What can hang from each mark
popasi: novi
tisogo: tebe
gifevu: novi
tebe: novi rogen seripi tisogo
novi: popasi rufo
rogen: gifevu popasi rufo

Each row was made from one small tree. The marks that hang from a mark follow it in brackets, in alphabetical order. Every link used is in the known rows. Write each row's tree.
Known rows
popasi(novi(rufo)): [-0.53  0.08  1.11  0.92  1.12  0.24 -0.33 -0.70 -0.45  1.16  0.24 -0.96
  1.18 -1.08  0.11]
tisogo(tebe(rogen(popasi(novi) rufo) seripi)): [-2.22  1.45  1.15 -1.42 -2.29  1.86 -0.90 -1.09  0.05  1.52 -1.27  0.60
  1.28 -0.15  0.03]
tisogo(tebe(novi)): [-0.90  1.09  0.88 -0.89 -1.65  0.47  0.37 -0.32  0.00  0.62 -0.25  0.84
  1.15 -0.06 -0.70]
tebe(novi(popasi rufo) rogen(gifevu) tisogo): [ 0.48  1.15 -3.07  0.86 -3.22 -0.37  0.62 -5.63 -1.13  3.12 -1.10 -0.05
  1.02  1.49  0.25]
tebe(novi(popasi rufo) rogen(gifevu) seripi tisogo): [-0.04  1.71 -3.53  0.59 -4.46  0.01  0.74 -6.52 -1.50  3.75 -1.61  0.42
  1.52  2.96 -0.16]
tebe(novi(popasi rufo) rogen(gifevu) seripi): [ 0.13  1.55 -2.65  1.39 -3.65 -0.05  0.74 -4.82 -1.48  2.64 -1.79 -0.54
  1.45  2.16 -0.27]
tisogo(tebe): [-0.88  0.61  1.41 -1.05 -0.70  0.67 -0.28  0.59  0.19  0.04 -0.36  0.25
  0.80 -0.76 -0.59]
novi(popasi rufo): [ 0.65  0.00 -1.02  1.77  0.63 -0.62  0.52 -2.64 -0.53  0.94 -0.47 -3.08
  0.67 -0.79 -0.43]
tebe(seripi tisogo): [-0.71  0.74 -1.33 -1.08 -2.04  0.44  0.12 -2.60 -0.40  1.75 -0.31  1.41
  0.57  2.25 -0.28]
rogen(popasi rufo): [-1.86  0.37  0.44 -1.64 -0.25  1.07 -0.58 -1.04  1.27  1.09 -0.43  0.90
 -1.36 -0.89  1.20]
gifevu(novi(popasi rufo)): [ 1.04  0.83 -0.65  1.96  0.33 -0.75  1.25 -2.87 -0.23  0.46  0.86 -1.38
  0.96 -0.93 -0.09]
gifevu(novi): [ 0.58  0.84  0.08  0.72 -0.10 -0.31  0.90 -1.03  0.14 -0.20  1.18  0.76
  0.48 -0.37  0.22]
tisogo(tebe(rogen(popasi))): [-1.00  0.83  0.99 -1.00 -1.46  1.14 -0.76 -0.37  0.18  0.53 -1.02  0.23
  0.99 -0.68 -0.06]
novi(popasi): [-0.10  0.14 -0.57  0.76 -0.43 -0.35  0.34 -1.24 -0.47  0.35  0.28 -1.82
  0.28 -0.32 -0.39]
rogen(gifevu(novi(rufo)) popasi): [-0.36  0.60  0.56 -0.83 -0.23 -0.02 -0.19 -1.82  0.79  0.92 -0.01  1.80
 -1.13 -1.13  1.00]
rogen(gifevu rufo): [-1.27  0.36  0.25 -1.47 -0.81  0.52 -0.62 -0.20  0.56  0.83 -0.69  1.35
 -1.75 -0.71  0.94]

Write each row's tree
[ 0.32  1.05 -2.06  1.54 -2.72 -0.16  0.82 -3.08 -1.07  1.44 -0.53 -0.93
  1.40  1.18 -0.05] => tebe(novi(popasi) rogen)
[-0.66  1.24  0.25 -0.35 -1.90  0.81  0.00 -1.96 -0.03  1.40 -1.27  0.21
  1.52 -0.20 -0.19] => tisogo(tebe(novi(rufo) rogen(popasi)))
[-1.50  1.91 -0.38 -0.48 -3.56  1.13  0.30 -2.39 -0.57  1.77 -1.23  0.00
  1.77  0.85 -0.60] => tisogo(tebe(novi(popasi) rogen(rufo) seripi))
[-1.07  0.98  0.75 -0.82 -1.52  1.23 -0.62 -0.25  0.10  0.55 -1.12 -0.04
  0.94 -0.71 -0.02] => tisogo(tebe(rogen(rufo)))
[-1.79  1.70  0.82 -1.66 -2.74  1.55 -0.67 -1.45  0.24  1.31 -1.30  1.46
  0.63 -0.13  0.20] => tisogo(tebe(rogen(gifevu(novi) popasi rufo) seripi))
[-1.10  1.75 -2.49 -1.35 -4.94  0.75  0.07 -5.12 -0.64  3.47 -1.36  3.05
  0.61  3.22  0.53] => tebe(novi rogen(gifevu popasi) seripi tisogo)
[-1.62  1.95 -2.70 -1.22 -4.64  1.27  0.30 -5.54 -0.26  3.70 -1.32  2.37
  0.81  3.04  0.78] => tebe(novi rogen(popasi rufo) seripi tisogo)
[ 0.24  0.83 -2.35  0.66 -1.73 -0.66  1.32 -4.83 -0.64  2.61  0.02 -0.33
  1.03  1.25 -0.34] => tebe(novi(popasi rufo) tisogo)
[-0.28  1.03 -2.25 -0.32 -3.09  0.80 -0.25 -3.53 -0.88  2.10 -1.17  0.87
  1.27  2.66  0.09] => tebe(rogen seripi tisogo)
[-0.61  0.51 -0.92 -0.28 -1.35  0.85 -0.83 -3.41 -0.25  2.38 -0.64  0.43
  0.90  0.38  0.94] => tebe(rogen(popasi(novi(rufo))) tisogo)
[-1.50  1.25  0.82 -1.59 -2.63  1.36 -0.91 -0.90 -0.07  1.10 -1.55  1.10
  0.83  0.24 -0.19] => tisogo(tebe(rogen(gifevu popasi) seripi))
[-1.27  2.05 -3.24 -0.56 -5.32  0.64  0.51 -5.83 -1.09  3.76 -1.31  1.42
  0.74  2.94  0.31] => tebe(novi(popasi) rogen(gifevu rufo) seripi tisogo)
[-0.86  0.94  0.30 -0.96 -0.87  0.30  0.00 -0.93  0.66  0.67  0.14  1.90
 -1.41 -0.96  1.09] => rogen(gifevu(novi) rufo)
[-0.61  1.62 -0.30 -0.05 -2.73  0.86  0.30 -2.28 -0.63  1.59 -1.56  0.19
  2.18  1.03 -0.75] => tisogo(tebe(novi(rufo) rogen seripi))
